Every row comes from one small tree of marks. The marks that hang from a mark follow it in brackets, in alphabetical order. Every link used is in the known rows. Which tree was each row made from?
Known rows
fufese[lidas]: [ 2.13 -0.66 -1.69 -1.76  0.93 -4.34  0.27  3.84 -1.42  0.65  4.00  0.25
  0.29 -0.10 -0.77  2.34 -1.56 -6.18 -1.61  4.89 -4.15]
luzog[fepu lidas]: [-1.19 -4.23  4.04 -1.09  2.98 -0.62 -0.83  2.18  1.51  2.26  1.33 -3.72
  3.37  3.01  0.94  5.09 -3.34  0.06  0.14  4.23 -1.46]
bovo[tibag[fepu[vekuba]]]: [ 1.51  1.01 -2.61 -3.01 -2.52 -3.24  0.95 -0.85  1.92  3.91 -1.24  1.00
 -1.66 -4.20  1.30  0.95  0.17 -2.95 -2.92 -0.93  1.03]
bovo[tibag]: [-1.30  1.16 -4.97 -3.07 -1.93 -5.00 -0.10  2.20 -0.38  4.67  1.39  4.07
 -1.48 -2.72 -0.09  1.04 -2.68 -3.33 -2.20  3.06  0.16]
fepu[luzog[lidas[fufese]] tibag vekuba]: [-2.74  1.10 -0.50 -1.20  1.21  0.78  0.22 -0.94  0.62 -4.60  1.32 -3.81
  0.79  4.63  4.77 -1.89  0.61  1.39 -0.97 -1.20  5.58]
fufese[lidas[luzog[fepu[vekuba]]]]: [ 1.83  3.47 -0.86  0.35  2.89  0.45  1.02  3.61 -1.28 -1.25  2.91 -5.06
  6.07  3.05 -0.55 -1.25 -1.45 -4.67  1.35  4.83  1.19]
luzog[fepu[tibag] lidas]: [-2.21 -2.12  2.60 -2.79  3.15 -1.45  1.35  1.26  3.54 -0.96  4.87 -4.94
  4.25  2.52  2.75  3.67 -2.89 -0.15  0.87  1.67  1.52]
lidas[fufese luzog[fepu[vekuba]]]: [ 0.23  1.28  2.93  1.94  1.27  0.74 -0.79  0.34 -2.12  0.92 -1.43 -4.63
  1.09  1.98  0.49  0.28  1.87  1.12  0.40  2.58  4.58]
fufese[lidas[luzog[fepu]]]: [ 0.52  1.85 -0.32  1.05  3.31 -1.31  1.40  3.94 -2.32  0.03  3.56 -2.53
  5.43  2.30 -3.94  0.19 -1.91 -2.90  2.31  5.29 -0.72]
bovo[tibag[fepu[fufese[lidas] vekuba]]]: [ 2.79  3.75 -4.02  0.27 -2.66 -1.72 -0.03 -3.53  0.52  2.69  0.57 -1.53
 -0.54 -6.57  1.24  2.64  0.22 -3.26 -3.54  0.15 -1.89]
tibag[fepu]: [ 2.96 -4.62  2.91 -1.59 -0.51 -4.07  0.30 -0.14  0.94  3.10 -1.22  2.43
 -2.67 -2.70 -1.65  3.84  1.74 -0.92 -1.15 -1.21 -3.76]
luzog[lidas]: [-0.40 -3.59  1.80 -1.90  1.34 -2.78 -0.85  2.84  0.82  1.48  1.37 -1.05
  0.83  1.59 -0.08  3.74 -2.99 -1.22 -2.92  3.07 -3.48]
fepu[fufese]: [ 1.97 -2.33  0.70  0.78 -1.51 -1.66 -2.38 -0.60  0.20  2.95 -0.35  2.66
 -2.99 -3.98  0.66  4.50  0.49 -0.37 -2.18  1.92 -4.09]
vekuba[fepu[fufese luzog]]: [-0.19  1.09 -0.03  1.74 -3.72  3.24 -0.76  0.20 -1.29 -0.18 -3.62  4.41
 -5.89 -2.48 -2.35 -2.98  1.23  1.36  1.81 -2.99 -1.54]
vekuba[fepu[luzog[lidas] tibag]]: [-3.44  1.87 -0.53 -2.67 -0.27  1.49  3.24  2.56  1.53 -5.30  1.53 -0.50
 -0.81  2.91 -1.17 -4.57 -1.63  0.72  1.86 -4.03  2.16]
luzog[fepu[fufese] lidas]: [-0.78 -3.80  4.85  2.06  1.50  1.43 -2.66 -1.27  1.66  3.08 -0.15 -3.58
  2.45 -0.24  1.17  7.30 -2.23  2.65 -0.88  3.25 -2.81]
fepu[luzog vekuba]: [ 0.87 -0.29 -2.42 -1.64 -0.45  1.56 -1.35  2.64  0.02 -0.58 -0.65  3.22
 -0.80  2.57  2.96 -4.48  0.14 -2.93  0.85  1.27  1.10]
fufese[lidas[luzog[fepu[tibag]]]]: [-0.79  3.49 -1.48 -0.80  3.49 -2.29  3.84  2.79 -0.34 -2.95  7.22 -4.02
  6.09  1.97 -2.23 -1.16 -1.97 -2.51  3.32  2.61  2.19]
lidas[fufese luzog]: [-0.28 -0.11  0.86  1.50  0.13 -3.42 -0.22  0.97 -4.10  1.36 -1.33  0.91
 -1.80 -0.06 -3.57  0.99  1.51  1.38 -2.02  1.60  1.00]
vekuba[fepu[luzog[lidas]]]: [-2.22 -0.29  0.99 -0.73 -0.74  2.25  0.75  3.58 -0.63 -2.01 -1.90  1.04
 -1.87  3.24 -2.77 -3.23 -2.02  0.62  1.05 -1.77 -0.78]

Write each row's tree
[ 0.75  0.91 -2.95  2.30 -0.36  0.85 -1.44 -0.12 -2.40 -0.26  1.06  3.16
 -0.03 -0.45 -0.92 -0.77 -0.29 -1.61  0.74  2.75 -3.29] -> fepu[fufese[lidas] luzog]
[-0.72 -0.60  3.65  2.50  1.50 -1.30 -0.16  0.70 -3.47  2.39 -1.49 -1.85
  0.55  1.01 -2.83  2.06  1.22  2.64  0.79  2.86  2.62] -> lidas[fufese luzog[fepu]]
[-0.11 -2.41  3.55  1.35  0.65  1.79 -0.96 -2.76 -0.48 -1.10 -4.61 -2.82
 -0.96  2.57  1.03  0.58  2.73  3.45 -1.63 -2.78  1.62] -> tibag[fepu[luzog[lidas[fufese]] vekuba]]
[-1.52  0.77 -2.92  1.84 -3.43  0.39 -0.59 -4.47 -0.83  4.35 -4.37  6.89
 -2.52 -5.36 -2.10 -0.94  0.79  3.21  0.55 -2.93 -0.45] -> bovo[tibag[fepu[fufese luzog]]]
[ 2.53 -1.80  0.23 -1.08 -0.47  1.62  0.06 -0.22  0.95  0.14 -3.22  2.96
 -1.54  0.53  1.12 -2.80  2.50 -1.01  1.22 -2.61  0.19] -> tibag[fepu[luzog vekuba]]
[-2.02 -2.07  0.87  2.21  0.66  2.41 -2.41 -1.09 -0.28  0.45 -1.81  2.11
  0.48  0.82  0.03  0.73 -1.65  3.36 -0.41  1.11 -2.85] -> fepu[fufese luzog[lidas]]
[ 2.35 -0.96 -0.29  2.95 -0.37  0.49 -0.22 -2.80 -1.61  0.29 -1.27  2.75
 -0.91 -2.69 -2.70  0.60  1.97  0.32  1.25 -1.02 -4.50] -> tibag[fepu[fufese[lidas] luzog]]
[ 0.87  3.23 -2.18  2.32 -2.87  2.43  0.24  1.19 -2.72 -2.06 -0.58  1.94
 -3.47 -1.57 -3.26 -2.61  0.40 -1.61  1.52 -0.83 -2.70] -> vekuba[fepu[fufese[lidas] luzog]]
[-1.41  2.31 -2.36 -2.89 -2.31  0.33  3.22  2.45  0.64 -4.09  1.40  3.39
 -3.49  0.71 -0.97 -6.23  0.62 -1.39  3.39 -4.50  3.00] -> vekuba[fepu[luzog tibag]]
[-2.03  0.22 -3.53 -1.12 -2.19 -1.72  1.18 -0.79 -0.57  3.52 -2.77  7.26
 -1.58 -1.96 -2.35 -2.92 -0.19  1.06  0.79 -2.02  0.94] -> bovo[tibag[fepu[luzog]]]
[-1.44  1.61 -1.55 -0.18  0.48  3.79 -0.99 -2.19  2.70 -4.17  1.85 -1.73
  2.17  1.74  4.99 -1.92 -0.89  1.65 -0.30 -1.85  2.23] -> fepu[fufese luzog[lidas] tibag vekuba]
[ 2.22  6.29 -4.04  0.70  0.76 -0.61  1.33 -0.48  0.22 -4.18  5.82 -4.24
  3.64 -1.55  0.91 -2.13  0.23 -2.74 -1.22  0.45  0.73] -> fepu[fufese[lidas[luzog]] tibag vekuba]
[-0.62 -4.27  2.79  0.01  1.50  0.13  0.30 -0.43  0.37  0.36 -2.82  1.79
  0.90  2.29 -2.34  0.16 -0.20  2.67  0.63 -1.83 -2.56] -> tibag[fepu[luzog[lidas]]]
[-1.10  1.37  0.70 -1.12  2.47 -1.36  2.53  1.85  0.94 -1.16  3.93 -1.22
  4.10  1.38 -1.08 -0.98 -0.86  0.37  3.45  0.57  3.93] -> lidas[luzog[fepu[tibag]]]
[-3.30 -2.70  1.73  1.15  1.06 -0.03 -1.55  0.44 -2.76 -0.34 -2.04  0.23
 -0.82  3.71 -0.24  0.60 -0.34  3.09 -1.05  1.63  0.60] -> fepu[luzog[lidas[fufese]]]
[ 0.39 -2.37  2.18 -0.66  1.20  2.37 -0.23 -0.40  1.72 -1.08 -2.90 -0.94
  1.32  2.87  0.90 -1.33  0.34  0.81 -0.45 -2.33 -0.97] -> tibag[fepu[luzog[lidas] vekuba]]
[-0.32 -3.42  3.68  2.82  0.36  2.68 -1.42 -4.19  0.52  1.40 -4.15  1.64
 -0.30 -1.08 -2.13  1.93  0.54  5.30 -0.23 -2.97 -3.85] -> tibag[fepu[fufese luzog[lidas]]]
[ 5.80 -0.43  0.84  1.43 -0.81 -0.85 -0.85 -2.77  1.02  0.77  0.30 -3.23
 -0.87 -4.35  1.03  4.35  2.59 -3.21 -2.82 -0.25 -4.74] -> tibag[fepu[fufese[lidas] vekuba]]
[ 4.92 -2.22  2.79  0.76 -1.89 -0.01 -1.84 -3.73  2.38  2.72 -2.88 -0.66
 -3.09 -5.20  2.08  4.40  3.49  0.01 -2.54 -2.32 -3.39] -> tibag[fepu[fufese vekuba]]
[-0.83  2.95  1.47  0.08  1.70 -0.36  1.50 -0.53 -0.05 -1.80  2.26 -5.93
  2.28  1.77  2.47 -0.60  2.04  1.17  1.22  0.00  7.52] -> lidas[fufese luzog[fepu[tibag vekuba]]]
[ 1.17  1.71  0.05 -1.01 -3.70 -0.83  1.60 -0.65  1.91 -1.57  1.66 -0.02
 -5.52 -5.41  0.09  0.95  1.21 -0.38 -0.38 -4.37 -0.20] -> vekuba[fepu[fufese tibag]]
[-4.25 -0.83  0.36 -0.45  1.50 -0.97  0.79 -0.77 -0.78 -3.35  1.71 -1.02
  0.01  3.73  1.58 -0.64 -0.05  3.10 -0.16 -1.11  3.60] -> fepu[luzog[lidas[fufese]] tibag]
[-1.26 -0.64 -0.61 -1.39  1.59  2.46 -1.40  2.52  0.85 -1.90 -0.42 -0.68
  2.08  4.76  2.90 -2.73 -2.07 -1.06 -0.42  1.57  0.68] -> fepu[luzog[lidas] vekuba]
[-0.04  2.64 -3.58  1.15 -3.51  2.37 -0.98 -4.71  0.52  3.20 -4.44  4.26
 -2.38 -4.78  0.83 -2.46  1.53  1.74 -0.29 -3.22  1.30] -> bovo[tibag[fepu[fufese luzog vekuba]]]
[ 0.21  2.38 -3.17 -0.66 -1.19  2.89 -0.72 -2.28  1.94 -2.82  1.50  1.93
 -0.74 -0.49  4.96 -3.82  1.58 -0.27  1.11 -2.18  2.87] -> fepu[fufese luzog tibag vekuba]
